Known rows, with every way that one mark hangs from another:
K_749{K_174{K_282 K_346{K_398{K_521}} K_474}}: -.33  .55  .30  .22  .55  .08 -.08  .27 -.05  .08 -.17  .15 -.27 -.09 -.17  .01 -.42 -.12 -.15  .08 -.40  .28  .19 -.04
K_174{K_474 K_749 K_851{K_346{K_398 K_718}}}:  .07  .43  .10  .10  .30 -.04 -.17  .10  .13  .07  .42  .14 -.17  .22 -.36  .02 -.56 -.51  .10  .47 -.53 -.04  .10  .31
K_749{K_174{K_474}}:  .00  .27  .15  .03  .13 -.12  .01  .10  .01 -.19 -.03  .17 -.06  .13 -.03  .12 -.06 -.11 -.09 -.05 -.13  .12 -.04 -.06
K_521{K_833}:  .01 -.05 -.04  .06  .08  .02 -.03  .07 -.14  .13  .13 -.06 -.08 -.10  .05 -.04 -.10 -.12  .01 -.05 -.08  .13 -.09  .10
K_718{K_346{K_174{K_474} K_398}}: -.07  .42  .23  .15  .07  .03  .01  .18 -.01 -.01  .58 -.04 -.10  .00 -.09  .21 -.50  .18 -.25  .21 -.15  .11  .08  .17
K_718{K_346{K_398{K_521{K_833}}}}: -.11  .33  .21  .11  .26  .07 -.03  .16 -.20  .10  .27 -.08 -.15 -.18  .07  .12 -.35 -.11 -.11 -.13 -.15  .47 -.02 -.03
K_718{K_346{K_174 K_398}}: -.05  .28  .11  .04  .03  .20 -.05  .18 -.04  .07  .42 -.09  .03 -.04  .04  .13 -.30  .27 -.20  .18  .00  .12  .09  .14
K_174{K_346 K_749}:  .11  .11 -.01 -.02  .21 -.14  .03 -.05  .17  .02  .03  .02 -.29 -.03 -.02 -.08 -.17 -.21 -.08  .37 -.09 -.02  .02  .04
K_718{K_346{K_174{K_749} K_398{K_521}}}: -.15  .41  .39  .02  .18 -.06 -.20  .22  .06  .04  .40 -.10 -.30  .00  .08  .05 -.54  .18 -.23  .22 -.05  .23  .04 -.11
K_851{K_346}: -.04  .02  .08 -.01  .06  .02  .03  .00  .18  .10 -.19  .01  .05  .05 -.01 -.11 -.03 -.09  .05  .06 -.15 -.02 -.10  .06
K_851{K_346{K_398 K_718}}: -.16  .16  .01  .03  .05  .29 -.10  .13  .01  .17  .01  .22  .16  .10 -.06 -.03 -.10 -.25  .21  .13 -.45  .01 -.03  .10
K_398{K_346{K_174{K_749} K_718} K_521{K_833}}: -.40  .23  .20  .07  .19  .01 -.38  .38  .19  .22  .12  .02 -.21  .08  .09  .09 -.48  .00 -.05  .01 -.48  .08 -.41 -.06
K_174{K_282}: -.11 -.04 -.07  .02  .19  .04 -.14  .09 -.11  .05 -.18 -.14  .00 -.09 -.12 -.11 -.04  .14 -.10  .03  .10 -.02  .15 -.03
K_833{K_346{K_174{K_282}} K_521}: -.20 -.07  .24  .09 -.04  .31 -.36  .15 -.06  .03 -.12  .10  .14 -.12 -.11 -.12 -.34  .42 -.07 -.01 -.03 -.08 -.19  .12
K_346{K_174{K_749 K_851}}:  .10  .13  .06  .01  .19 -.07 -.20  .11  .16  .06  .43 -.18 -.19  .12 -.06 -.04 -.41  .13 -.15  .40  .02 -.16  .14  .23
K_174{K_346{K_718} K_474 K_749}:  .01  .29 -.03  .08  .26 -.19  .04 -.03  .18 -.07  .19  .24 -.29  .06 -.20  .16 -.28 -.38 -.04  .39 -.42 -.09 -.06  .11
K_718{K_346{K_174{K_749}}}:  .07  .19  .13 -.08  .11 -.14 -.09  .08  .13 -.10  .31 -.16 -.16  .02  .06  .09 -.26  .20 -.30  .27  .17  .04 -.02 -.02
K_398{K_346{K_174{K_851} K_718} K_521}: -.41  .34  .14  .13  .23  .22 -.26  .28  .33  .13  .04  .00  .12  .16 -.13  .26 -.38  .17 -.05 -.08 -.48 -.12 -.20  .21
K_718{K_346{K_174}}: -.03  .16  .08  .00  .05  .05  .03  .08  .08 -.04  .21 -.13  .08 -.03  .06  .17 -.14  .33 -.27  .08  .10  .04 -.03  .09
K_821{K_521}: -.10  .15  .14 -.05  .27  .08  .04 -.07 -.06  .04  .04  .02 -.01 -.07  .14  .06 -.05 -.04  .06 -.15 -.03  .07 -.09 -.03
K_833{K_346}:  .01  .02  .00 -.09 -.15  .05 -.08 -.06  .09 -.03 -.04  .00  .08  .08 -.11 -.05 -.08 -.05  .08 -.07 -.11  .03 -.16  .07
K_749{K_174{K_282 K_474}}: -.12  .24  .09  .06  .31 -.08 -.10  .17 -.09 -.13 -.19  .04 -.06  .02 -.18  .02 -.10  .01 -.18 -.02 -.06  .11  .12 -.08
K_521{K_833{K_346{K_174{K_749} K_398}}}: -.01  .13  .12 -.02 -.08  .11 -.37  .25 -.08  .28  .56 -.08 -.26  .07  .01 -.21 -.62 -.02  .05  .29 -.26  .14 -.09  .19
K_833{K_521}:  .01 -.06  .20  .11 -.03  .13 -.09 -.02 -.09 -.11 -.07  .24  .06 -.11  .05  .02 -.07  .03  .03 -.07  .00  .02 -.16 -.02
K_398{K_521}: -.18  .11  .24  .05  .09 -.05 -.04  .04  .06  .01 -.12  .03 -.11 -.03  .05  .02 -.11  .03 -.01 -.17 -.10  .11 -.08 -.14
K_174{K_474}: -.01  .15  .11  .11  .04 -.16  .06 -.01  .04 -.06  .16  .06 -.14  .01 -.13  .11 -.19 -.10 -.07  .04 -.13  .00 -.02  .05

Rows:
-.02  .21  .01  .01  .50  .13 -.13  .17  .06  .01 -.39 -.10  .16  .08 -.19 -.11 -.08 -.05 -.08  .08 -.05  .05  .18  .19 -> K_749{K_174{K_282 K_851{K_346}}}
-.50  .18  .15  .16  .14  .21 -.26  .37  .14  .26  .00  .05  .03  .02  .09  .19 -.35  .11 -.02 -.20 -.55  .06 -.44  .06 -> K_398{K_346{K_174 K_718} K_521{K_833}}
-.14  .22  .19  .05  .12 -.13 -.13  .16  .31  .07  .23  .17 -.17  .19 -.11  .03 -.41 -.09 -.05  .35 -.46 -.19 -.21  .10 -> K_851{K_346{K_174{K_474 K_749} K_718}}
 .01  .19 -.01  .17  .39 -.08 -.09  .05 -.02 -.01  .14 -.17 -.10 -.04 -.40  .04 -.38 -.02 -.18  .14 -.06 -.08  .28  .28 -> K_174{K_282 K_474 K_851}
-.04  .35  .00  .12  .38  .26 -.20  .25 -.11  .11  .41 -.33  .08 -.08 -.24  .08 -.48  .33 -.29  .28  .10  .04  .39  .36 -> K_718{K_346{K_174{K_282 K_851} K_398}}
-.31  .30  .06  .21  .35  .28 -.03  .18 -.13  .30  .13  .23 -.15 -.15  .02  .10 -.31 -.32  .13  .02 -.64  .23 -.10  .15 -> K_174{K_346{K_398{K_521{K_833}} K_718}}
-.24  .20 -.22  .13  .34  .36 -.12  .16 -.16  .20 -.05  .11  .05 -.13 -.22  .00 -.17 -.11  .04  .26 -.35 -.01  .23  .18 -> K_174{K_282 K_346{K_398 K_718}}
-.44  .25  .23  .13  .05  .27 -.22  .30 -.03  .22  .25  .21 -.01  .05  .08  .11 -.32  .20  .06  .02 -.44  .01 -.02  .01 -> K_346{K_174 K_398{K_521} K_718}
-.25  .25  .36  .08  .15  .13 -.07  .14  .09  .23 -.09  .09 -.08  .01  .04 -.14 -.30 -.12  .10 -.01 -.36  .17 -.03 -.04 -> K_851{K_346{K_398{K_521}}}
-.23  .50  .30  .22  .37  .13 -.07  .14  .15  .15  .21  .21 -.05  .12 -.28  .14 -.56 -.35  .10  .08 -.70  .06  .01  .28 -> K_174{K_474 K_851{K_346{K_398{K_521} K_718}}}
-.25  .04  .05  .04  .05  .24 -.08  .16  .21  .17 -.04  .17  .19  .13  .05  .04 -.10  .12  .04  .12 -.37 -.19 -.20  .17 -> K_851{K_346{K_174 K_718}}
-.24  .29  .11  .19  .01  .18 -.14  .25 -.06  .14  .52  .23 -.03  .12 -.12  .18 -.42  .09  .01  .21 -.48 -.09  .02  .21 -> K_346{K_174{K_474} K_398 K_718}
-.15  .07  .21  .01  .04  .01 -.13  .05  .00  .11 -.03  .00 -.10 -.06  .01 -.04 -.29 -.13  .07 -.28 -.30  .27 -.31  .04 -> K_398{K_521{K_833{K_346}}}
-.01  .23  .12  .12  .41 -.20 -.27  .19  .08  .07  .41 -.25 -.34  .04 -.34 -.05 -.65  .17 -.30  .45  .00 -.20  .27  .28 -> K_346{K_174{K_282 K_474 K_749 K_851}}
-.09  .46 -.14  .16  .65  .13  .00  .12  .03 -.11 -.14  .15  .06  .05 -.38  .23 -.19 -.24 -.15  .19 -.39 -.03  .18  .36 -> K_749{K_174{K_282 K_346{K_718} K_474 K_851}}
-.12  .22 -.10  .10  .05  .46 -.31  .26 -.11  .27  .61  .03  .14  .10 -.19  .06 -.54 -.06  .15  .13 -.54  .02 -.06  .57 -> K_521{K_833{K_346{K_174{K_851} K_398 K_718}}}
-.04  .53  .02  .21  .62  .15 -.05  .20 -.07  .04  .12  .00 -.13 -.01 -.37  .05 -.45 -.19 -.16  .33 -.30  .12  .39  .35 -> K_749{K_174{K_282 K_346{K_398} K_474 K_851}}
-.38  .25  .27  .16  .06  .07 -.18  .21  .10  .15  .28  .18 -.10  .05 -.08  .18 -.55  .02  .02 -.17 -.65  .10 -.42  .20 -> K_398{K_521{K_833{K_346{K_174{K_474} K_718}}}}
-.24  .18  .13  .08  .32 -.10 -.27  .25  .18  .13  .04  .04 -.17  .09 -.25 -.07 -.45  .05 -.14  .39 -.36 -.21 -.04  .10 -> K_851{K_346{K_174{K_282 K_474 K_749} K_718}}
-.10  .12 -.13  .00 -.07  .35 -.24  .14 -.21  .17  .26  .17  .11  .04 -.12  .00 -.25 -.30  .26 -.04 -.49  .20 -.16  .22 -> K_521{K_833{K_346{K_398 K_718}}}
-.18  .07 -.20  .08  .26  .35 -.35  .23 -.08  .22  .21 -.14  .18  .00 -.28  .03 -.42  .12 -.02  .05 -.33 -.09 -.04  .50 -> K_521{K_833{K_346{K_174{K_282 K_851} K_718}}}
 .09  .38  .19  .08  .37 -.06  .05  .06  .23 -.10 -.05  .06  .04  .20 -.20  .06 -.24 -.28 -.07  .09 -.27  .06  .01  .26 -> K_749{K_174{K_474 K_851{K_346}}}
-.01  .25  .13  .20  .18 -.05 -.02  .10  .14  .05  .47 -.09 -.09  .10 -.19  .15 -.48  .16 -.17  .22 -.17 -.18  .10  .41 -> K_346{K_174{K_474 K_851}}
-.23  .17 -.04  .12  .29  .20 -.31  .30  .17  .19 -.02 -.33  .10  .03 -.27  .01 -.42  .36 -.20  .15 -.07 -.18  .10  .32 -> K_398{K_346{K_174{K_282 K_851}}}
-.51  .31  .08  .15  .40  .27 -.38  .36  .23  .19 -.14 -.12  .14  .06 -.24  .16 -.42  .29 -.14 -.05 -.36 -.15 -.05  .20 -> K_398{K_346{K_174{K_282 K_851} K_718} K_521}
-.32  .09 -.10  .07  .06  .46 -.44  .37 -.27  .34  .27  .00  .10 -.05 -.17 -.09 -.43  .12  .09  .08 -.43  .06 -.05  .29 -> K_521{K_833{K_346{K_174{K_282} K_398 K_718}}}
-.34  .30  .07  .13 -.02  .08 -.16  .26  .28  .06  .17  .13  .07  .18 -.15  .27 -.33  .12 -.06  .03 -.50 -.18 -.29  .14 -> K_398{K_346{K_174{K_474} K_718}}
 .08  .51 -.05  .15  .41  .01 -.05  .04  .09  .05  .54  .16 -.29  .09 -.37  .15 -.58 -.50  .00  .57 -.55 -.06  .22  .39 -> K_174{K_346{K_398 K_718} K_474 K_749 K_851}
-.10  .28 -.01  .13  .40 -.07 -.31  .20  .06  .04  .39 -.08 -.18  .10 -.39  .06 -.56  .08 -.20  .43 -.22 -.25  .21  .29 -> K_346{K_174{K_282 K_474 K_749 K_851} K_718}
-.13  .08  .32  .11 -.24  .41 -.34  .17 -.08  .08  .27  .26  .10  .00  .00 -.08 -.46  .25  .09  .07 -.26  .02 -.22  .20 -> K_833{K_346{K_174 K_398} K_521}
